Known rows, with every step that occurs
K, N: [-2.48 -1.10 -0.17  4.34 -0.90  1.08  0.52 -0.09 -0.07  1.17  2.59 -3.94
 -1.89  0.03  1.13 -2.22 -0.16 -1.14 -0.41  0.13 -0.53 -2.45 -1.17  2.70
  0.55  1.60 -0.29 -0.27 -1.26 -0.19 -0.74]
V, X, K, N, Q, C, J: [-2.08 -5.04  0.55  4.49 -0.83 -0.09  0.79 -1.07 -0.72  4.98 -0.20 -6.75
  2.06 -0.63  0.72 -4.34  2.61 -3.68 -1.80  2.69 -3.41 -4.69 -1.39  2.13
  3.19  1.84 -2.31 -1.43 -0.51 -0.61 -0.24]
N, K, X, Q, C: [-2.42 -3.34  2.06  4.80  0.47 -1.68 -0.52 -2.20  0.96  2.65  2.24 -7.24
 -1.14  0.97  3.02 -1.10  3.78 -2.57 -1.34  2.76 -1.57 -2.80 -2.59  2.69
 -0.40  2.06 -2.58 -2.07  3.13  1.07  1.02]
N, Q: [-2.56 -2.96  0.25  2.86 -0.84 -0.49 -0.69 -2.27  1.19  1.45  1.12 -3.50
 -0.61 -0.92  0.62 -1.48  0.36 -2.90  0.01  1.14 -0.26 -3.29 -1.92  1.51
 -1.29  2.32 -0.08 -0.81  1.67 -1.11 -0.90]
Q, C, J, S: [-2.55 -2.10 -0.76  3.54 -0.70  0.22  0.42 -1.20  1.38  3.23 -0.72 -5.33
 -1.29  1.01  2.83 -0.94 -2.27 -3.06  0.63  0.86 -1.44 -1.24 -1.51 -2.88
  3.17 -1.00 -0.26  0.43  0.61  1.78  1.17]
J, C: [-2.62 -2.69 -0.16  4.08 -1.76  0.00 -1.26 -2.45  1.75  1.31  2.88 -2.52
 -1.29 -0.09  2.30  0.49 -1.40 -4.36 -0.44  1.65 -0.28 -1.50 -1.14  0.53
  0.67 -0.45  1.04 -0.64 -0.51  1.17  0.49]
X, Q: [-2.69 -2.43  0.44  2.41  0.03  0.61 -1.21 -2.67  1.41  0.87  2.31 -1.83
 -1.25 -0.65  0.62 -1.92 -0.78 -2.63 -0.67  0.58  0.75 -4.49 -2.43  1.79
 -1.23  1.43 -0.88 -0.02  1.09 -1.12  0.44]
X, Q, C: [-2.72 -2.51  0.12  3.35  1.18 -0.32 -0.19 -3.63  0.81  1.83  1.70 -4.56
 -1.91  0.21  0.96 -2.57 -0.85 -3.68  0.29  2.11  0.92 -3.80 -2.43  1.68
 -0.13  0.90 -1.83 -1.34  2.57 -0.63  1.65]
Q, C, V, X, J, S: [-3.82 -4.30  0.01  2.46 -0.14  0.53  0.91 -1.33  0.07  3.12 -1.42 -3.27
  0.76  0.93  2.75 -2.09 -0.42 -1.04 -0.60  1.68 -0.66 -2.84 -4.87 -2.78
  3.03 -2.13 -1.43 -2.52  0.60  2.42  0.24]
J, C, V, X: [-2.61 -4.32 -1.12  4.07 -1.91  1.15 -1.08 -2.18  2.12  2.02  1.77 -1.11
  1.13  0.51  3.50 -0.88 -1.19 -2.42 -1.37  3.16 -1.23 -2.21 -2.23  0.66
  0.91 -0.41  0.30 -1.53 -1.17  1.69 -0.78]
Q, X, V: [-2.59 -2.03 -0.94  3.68  1.68  1.13  1.07 -2.54  1.20  2.03 -0.50 -3.30
 -0.69  0.15  4.11 -2.52  0.63 -1.24  1.48 -0.46  0.08 -0.84 -2.34  0.47
 -2.04  0.15 -0.42 -0.24 -0.82  1.62 -3.34]
C, V, X, J: [-4.18 -4.09 -0.61  3.15 -0.39  1.25 -0.73 -0.65  1.33  2.29  0.26 -0.71
  1.81  0.33  1.79 -1.67  1.39  0.13 -2.01  0.23 -0.83 -4.04 -3.77 -0.83
  0.66 -0.62 -0.59 -0.90 -0.39  0.63 -0.97]
X, V: [-2.92 -3.00 -1.70  3.62  0.68  1.47  0.36 -0.76  0.52  1.37  0.38 -1.32
 -1.01 -0.22  2.39 -1.85  0.12 -0.87 -0.03  0.37  0.19 -1.27 -1.49  0.61
 -1.40 -0.14 -0.69 -0.05  0.56  0.01 -1.94]
C, J: [-2.94 -2.29 -1.11  4.26 -0.78  1.02 -1.25 -0.72  2.40  2.39  1.01 -2.99
 -0.28  0.43  1.85 -0.51 -0.24 -1.60 -0.77 -0.44 -1.35 -2.48 -0.09 -0.76
  0.58  0.60  0.45  1.96 -0.33  0.17 -0.28]
X, K, N, Q, C: [-1.37 -3.56  0.98  4.14 -0.77 -1.02  1.22 -1.56 -1.73  3.92  1.33 -7.07
 -0.47 -0.89 -0.82 -4.00  2.32 -3.17 -0.38  3.11 -0.30 -3.97 -1.74  3.44
  1.16  1.40 -1.70 -3.11  0.16 -0.72  0.76]
V, X, K, N, Q, C: [-1.77 -4.77  1.21  3.07 -0.46 -0.58  1.09 -2.35 -1.82  3.51  1.35 -6.36
  1.09 -0.29  0.20 -4.70  2.19 -3.50 -1.29  3.50 -1.99 -4.27 -2.73  4.16
  1.82  2.22 -2.35 -3.38  0.30 -0.61 -0.30]
N, K, X, V: [-2.44 -3.66  0.32  5.08 -0.08  0.16  0.26  0.58  0.41  2.13  0.70 -4.28
 -0.20  0.60  4.69 -0.46  4.61  0.28 -1.63  1.17 -2.15 -0.22 -1.79  1.75
 -1.62  1.19 -1.42 -0.75  1.12  1.83 -2.52]
Q, X, K: [-1.71 -1.94  0.51  1.96  0.13  0.60 -0.26 -3.77  1.28  2.88  2.56 -4.02
  0.70  1.07  1.70 -1.89  1.18 -1.93  0.33  0.09 -0.31 -2.16 -2.42  1.36
 -1.32  0.12  0.92 -1.28 -2.13  2.12 -0.77]
K, X, Q, C, J, S: [-2.60 -2.86  1.88  4.20 -0.19  0.26  0.14 -1.68  1.40  2.20 -0.71 -6.11
 -1.54  0.93  3.81 -2.10 -0.05 -3.22 -1.49  1.74 -2.39 -3.61 -2.69 -1.73
  2.65  0.55 -1.49  0.63  0.73  2.24  1.50]
K, N, Q, C, V, X, J, S: [-3.30 -4.97  1.56  3.82 -1.45 -0.57  2.42  0.32 -1.11  3.90 -2.85 -5.40
  0.72 -1.26  1.60 -4.27  0.89 -1.80 -0.33  2.43 -1.10 -4.85 -5.13 -0.88
  3.70 -0.23 -2.65 -3.09 -0.23  0.76 -0.36]

Rows
[-3.16 -3.59  0.09  2.30  1.50  0.09 -0.42 -4.38  0.79  1.30  1.79 -3.85
 -0.47  0.70  1.77 -3.21 -0.93 -3.97 -0.73  2.41 -1.05 -4.12 -3.37  2.35
  0.77  1.81 -2.43 -1.52  2.70 -0.89  0.25]
V, X, Q, C
[-3.36 -3.78 -0.55  3.67  1.10  0.38 -0.78 -3.18  1.93  2.94  0.20 -3.85
  0.63  0.31  1.96 -2.89 -0.46 -4.24 -1.04  1.51 -2.26 -4.80 -2.21  0.29
  1.91  1.42 -2.47  0.34  1.79 -0.67  0.66]
V, X, Q, C, J
[-2.80 -3.79 -0.42  2.70 -0.09  1.62 -0.83 -2.35  1.97  1.63  1.10 -0.21
  1.01 -0.17  1.85 -3.23 -0.60 -0.78 -1.38  2.36 -0.07 -4.94 -3.41  1.95
 -1.16  1.58 -1.65 -0.67  0.44 -0.33 -1.07]
C, V, X, Q
[-1.71 -4.71  1.57  2.22 -1.58  0.30  0.23 -1.44 -0.91  2.62  1.93 -3.58
  1.76 -1.22 -0.16 -4.08  2.28 -2.46 -2.11  1.75 -2.24 -4.71 -2.61  4.38
  0.85  2.96 -1.28 -1.86 -1.09 -1.11 -1.50]
V, X, K, N, Q
[-1.93 -3.57  2.72  4.61 -0.98 -1.43 -0.22 -0.68  1.50  4.04 -0.41 -7.24
 -0.22  0.39  3.97 -0.47  2.19 -2.87 -1.25  2.03 -2.95 -2.63 -2.53 -1.17
  2.23  0.58 -2.31  0.00  1.71  2.43  1.63]
N, K, X, Q, C, J, S
[-3.29 -3.13 -2.22  3.94  0.68  1.06  0.35 -2.48  1.15  2.67  0.98 -3.90
  0.32  2.06  2.82 -2.34 -0.49 -0.92 -0.24  3.80 -0.93 -2.11 -2.51  0.94
  0.28  0.51 -1.14 -2.43  1.19  1.10 -1.00]
Q, C, V, X
[-3.32 -2.73  1.42  4.16 -0.65 -0.90 -0.58 -3.38  2.00  2.57  0.92 -4.01
  0.03 -0.47  3.01  0.05  0.98 -4.68  0.09 -1.18 -0.55 -2.31 -3.52 -1.67
  1.49 -1.94  0.64 -0.80 -2.38  2.60  0.20]
Q, X, J, C
[-2.35 -3.30  2.45  4.00 -0.58 -0.84 -1.43 -1.29  1.46  1.72  2.85 -4.37
 -0.27  0.11  2.63 -0.45  3.69 -1.42 -2.15  1.14 -1.69 -3.39 -2.51  2.96
 -1.47  2.75 -1.78 -0.62  1.73  0.72 -0.06]
N, K, X, Q
[-4.06 -4.97  0.94  2.83 -1.38 -0.12 -1.76 -2.39  1.50  1.51  1.70 -1.46
  1.05 -0.45  2.27  0.02  0.57 -4.74 -2.19  0.07 -2.02 -3.29 -3.39 -0.65
  3.10 -1.19 -0.05 -0.89 -0.45  0.93  0.10]
V, X, J, C
[-2.45 -2.48  3.89  2.87 -1.57 -1.17  2.28 -0.84 -0.18  2.82 -2.00 -6.11
 -0.36 -2.27  1.87 -3.27  1.18 -2.88  1.02 -1.72 -0.73 -3.94 -5.09 -0.81
  1.94  0.47 -0.94 -1.02 -2.55  1.51 -1.19]
K, N, Q, X, J, S
[-2.58 -5.00  0.14  3.65 -1.38  1.00 -1.41 -2.78  2.20  1.87  1.53 -0.22
  1.16 -0.96  2.67 -1.94 -1.47 -3.52 -1.67  3.41 -0.42 -4.79 -3.32  1.24
  0.22  0.10 -0.90 -1.20 -0.51  0.65  0.13]
J, C, V, X, Q
[-1.61 -2.27  0.53  3.33 -1.41  1.26  0.21 -0.27 -0.74  2.32  3.22 -3.46
 -0.51 -0.20 -0.17 -2.69  1.48 -0.89 -1.60  0.60 -0.32 -2.95 -1.14  3.30
  0.70  0.75 -0.21 -0.96 -2.40  0.16  0.25]
X, K, N
[-2.56 -3.79 -0.43  5.44 -0.53  0.12  1.77 -1.01 -0.40  3.34 -0.48 -6.14
  0.38 -0.23  1.72 -4.78  0.94 -1.52  0.00  4.45 -1.32 -3.89 -2.66  2.88
  0.91  2.41 -2.50 -2.92  0.52 -0.40 -1.46]
K, N, Q, C, V, X
[-1.53 -1.17  1.27  3.40 -0.69  0.70  1.12 -2.01 -0.12  3.12  2.70 -5.25
  0.06  0.33  1.61 -3.21  1.72 -1.37 -0.15 -0.01 -0.58 -2.62 -2.00  3.03
  0.03  0.87 -0.11 -1.09 -3.95  1.66 -1.11]
Q, X, K, N
[-3.38 -2.86 -0.37  4.85  0.73  1.58  0.66 -0.50  0.50  0.17  0.64 -3.21
 -1.24  1.25  4.24 -1.88  2.35 -0.12 -1.65  1.03 -1.63 -1.17 -1.72  1.06
 -1.17  0.92 -0.64 -0.30  0.39  1.59 -2.50]
K, X, V
[-1.16 -6.04  1.15  4.40 -3.39  0.31  0.11 -0.96 -0.24  3.93  1.03 -2.94
  2.68 -2.13  1.21 -3.41  1.55 -2.86 -2.26  4.47 -1.63 -4.72 -2.51  3.14
  1.53  0.54 -0.84 -2.95 -2.93  0.62 -0.58]
J, C, V, X, K, N, Q
[-4.31 -4.13 -1.18  4.14  0.75  0.38  0.15 -1.73  0.65  3.32 -0.24 -3.49
  1.13  1.35  2.05 -2.17  1.56 -0.87 -1.05  1.98 -0.48 -3.50 -3.69 -1.11
  1.57 -1.17 -1.77 -2.22  1.17  0.97 -0.05]
Q, C, V, X, J
[-2.47 -2.51 -0.11  6.44 -0.72 -0.88  1.41 -0.03  0.26  4.14 -0.74 -7.92
 -0.85 -0.86  1.16 -3.11  1.32 -3.64  0.14  1.84 -1.71 -3.65 -0.44  1.01
  2.26  1.85 -1.88 -0.35  0.43 -1.14  0.31]
K, N, Q, C, J
[-1.37 -3.72  0.48  5.43 -1.20 -0.69  0.85 -0.41 -0.65  5.46 -0.33 -7.29
  0.42 -1.07 -0.15 -3.60  2.72 -3.27 -0.67  2.37 -1.59 -4.34 -0.48  1.39
  2.27  0.89 -1.75 -1.12 -0.75 -0.53  1.19]
X, K, N, Q, C, J
[-1.21 -3.34  1.57  1.70 -0.44 -0.41 -0.13 -4.35  1.19  3.33  1.16 -4.98
  1.21 -0.62  0.88 -2.77  2.07 -2.92  0.33  0.93 -0.49 -3.49 -2.88  1.82
 -1.76  1.41  0.26 -1.86 -1.07  0.89 -1.11]
N, Q, X, K
[-2.46 -3.77  2.27  6.62 -2.33 -1.12  1.27 -0.66  0.72  4.29 -1.72 -5.50
  1.03 -2.68  2.32 -2.52  2.69 -3.16  0.29  1.06 -0.01 -4.39 -3.55 -0.45
  1.34 -0.97 -0.68 -2.15 -3.45  1.64 -0.61]
K, N, Q, X, J, C, V
[-2.27 -4.52 -1.45  3.03  0.18  1.27 -0.16 -2.81  0.39  3.94  1.28 -3.29
  1.65  1.79  1.51 -2.83  0.86 -0.73 -1.35  4.23 -0.80 -2.80 -2.57  1.36
  0.50 -0.50 -0.94 -3.09  0.02  1.51  0.12]
Q, C, V, X, K
[-1.52 -4.83  0.73  3.57 -1.97  1.16  0.84 -0.25 -0.62  3.77  0.77 -3.08
  2.66 -1.26  0.29 -4.78  2.42 -0.29 -1.96  3.35 -1.25 -5.11 -2.74  3.59
  0.02  2.01 -1.41 -2.55 -2.06 -0.47 -1.69]
C, V, X, K, N, Q
[-2.70 -3.28  3.12  5.41 -2.01 -1.87  0.83 -1.85  0.49  3.20 -0.51 -6.17
  0.11 -2.60  1.81 -2.19  2.50 -5.49  0.14 -0.37 -0.90 -4.30 -3.58  0.31
  2.02 -0.10 -0.83 -1.57 -2.78  0.91 -0.47]
K, N, Q, X, J, C
[-3.05 -4.83  1.59  6.72 -2.86 -1.15 -1.45  0.76  1.67  3.85  0.76 -4.05
  1.18  0.15  3.85  1.80  5.30 -1.09 -2.81  1.84 -1.44 -2.00 -2.79 -1.17
  1.06 -1.79 -0.17 -1.71 -0.83  3.48  0.65]
N, K, X, J, C, V
[-1.27 -3.81 -0.05  5.38 -1.27 -0.11  1.71 -0.55 -1.48  5.19  0.07 -6.34
  0.40 -0.78 -0.43 -4.45  2.57 -0.94 -0.17  4.47  0.75 -4.16 -1.62  2.62
  0.11  0.57 -1.52 -3.51 -0.73 -0.03  0.43]
X, K, N, Q, C, V
[-3.03 -2.59  1.21  4.67  1.16 -0.29  0.11 -3.28  0.74  0.75  2.15 -6.14
 -2.15  1.58  2.57 -2.46  1.46 -2.81 -1.38  2.82 -0.94 -3.47 -2.74  1.97
 -0.07  2.02 -1.92 -1.48  2.07  0.85  0.90]
K, X, Q, C
[-1.81 -5.46 -0.44  3.07 -2.45  1.46 -1.52 -2.42  1.38  3.30  2.32 -0.50
  2.48  0.20  2.18 -1.32  0.06 -2.26 -2.60  3.71 -1.11 -2.83 -2.49  1.00
  1.01 -1.54  0.50 -2.33 -2.34  2.04  0.21]
J, C, V, X, K
